What can hang from each mark
sato: birev notutud
misom: birev suze
suze: misom
notutud: barov sato
barov: notutud patovuv
patovuv: zufelod
zufelod: patovuv suze
birev: sato

Each row was made from one small tree. The marks that hang from a mark follow it in brackets, in alphabetical order. Every link used is in the known rows. Write each row's tree.
In the rows, 128 means zero.
Known rows
patovuv[zufelod[suze[misom[birev[sato[notutud]]]]]]: [147 197 138  94 139 119 128 120 153 160  81  95  80  81 119 128]
patovuv[zufelod[suze[misom[birev[sato[notutud[barov]]]]]]]: [179 178 134  90 145 123 127 123 171 139  96  98 116 101 127 129]
birev[sato[notutud[barov[patovuv[zufelod[suze]]]]]]: [149 131 127 155 141 144  98 118 147 111 141 102 123 120 137 130]
sato[birev]: [120 105 133 131 126  84 155 134  90 145 123 144 114 133 143 109]
barov[notutud[sato]]: [ 58  76 104 172 102 127 204 151 104 106 191 149 143 189 128 143]
sato[birev notutud[barov[patovuv]]]: [175  73 120 163 152 106 107 115 126 129 157 130 157 139 160 130]
birev[sato]: [ 51 110 155 135 110 127 143 122 113 127 136 130 118 148 125 115]
sato[notutud[barov]]: [161  64 129 136 143 119 151 133 112 119 141 130 175 167 152 108]
patovuv[zufelod[suze]]: [157 157 102 116 115 119 167 162  75 131  94 120  79 100 128 106]
misom[birev[sato[notutud[barov[patovuv]]]] suze]: [ 97 196 168 130 155 124  86 118 162 121  88 155 147  83 106 120]
misom[birev suze]: [ 94 205 152  96 130 101 151 154  95 139  49 175 118  77  98  98]
misom[birev[sato[notutud[barov[patovuv[zufelod]]]]] suze]: [116 216 161 121 163 113 104 128 167 130  83 149 123  59 107 122]
notutud[barov]: [140  66 120 122 113 131 167 150  96 104 144 144 172 172 143 112]
patovuv[zufelod[suze[misom]]]: [165 156  86  95 101 134 157 146  95 146 103 111  78 113 129 130]
zufelod[patovuv suze[misom[birev[sato[notutud[barov]]]]]]: [180 167 123 100 134 156  67 103 149 116 108 110 136 138 114 117]
notutud[sato]: [ 76  64 124 143 115 124 164 152  85 107 166 153 131 187 114 118]
suze[misom[birev[sato[notutud[barov[patovuv]]]]]]: [107 119 147 116 121 157  94  96 176 144 137 112 153 131 126 159]

Write each row's tree
[129 186 123 129 123 153  90 113 145 156 104  93  77  69 116 153] | barov[patovuv[zufelod[suze[misom[birev[sato[notutud]]]]]]]
[101  81 145 164 134 147  99 106 145 113 167 119 158 155 139 133] | birev[sato[notutud[barov[patovuv]]]]
[109  85 159 141 146 122 127 111 150 115 152 121 163 168 142 114] | birev[sato[notutud[barov]]]
[151 155 130 121 122 165  70 102 163 125 113 102 142 119 120 148] | zufelod[suze[misom[birev[sato[notutud[barov[patovuv]]]]]]]
[ 86 122  75 179  85 150 191 150  92 138 167 124  98 104 143 166] | barov[notutud patovuv[zufelod]]
[205 109  82 133 126 158 109 125 127 129 140 103 134 130 146 148] | sato[notutud[barov[patovuv[zufelod[suze[misom]]]]]]
[162 178  96  90 101 157  98 128  87 131  85 124 100 118 104 115] | zufelod[patovuv suze[misom[birev]]]
[133  45 109 166 129 124 117 139 122  88 203 158 161 185 133 142] | notutud[barov[patovuv] sato[birev]]
[129 201 131  85 116 127 139 132 140 151  82 105  74  83 113 129] | patovuv[zufelod[suze[misom[birev[sato]]]]]
[185  76 137 138 165  78 138 121 130 133 141 133 164 153 162 107] | sato[birev notutud[barov]]
[ 54 222 179 102 136 103 129 133 133 133  60 167 112  79  92 103] | misom[birev[sato] suze]
[153  68 100 156 137 112 136 151 128  98 197 152 133 158 136 143] | notutud[barov[patovuv[zufelod]] sato[birev]]
[ 84 141 166  98 127 127 124  98 161 167 109 113 126 125 120 137] | suze[misom[birev[sato[notutud]]]]
[194  92 113 153 160  96 125 126 131 140 151 124 133 115 162 130] | sato[birev notutud[barov[patovuv[zufelod]]]]
[111  35 101 165 109 161 129 150 105  76 204 155 171 197 124 144] | notutud[barov[patovuv] sato]
[ 65 146 158  89 104 135 135 110 148 157 110 122 120 128 113 140] | suze[misom[birev[sato]]]
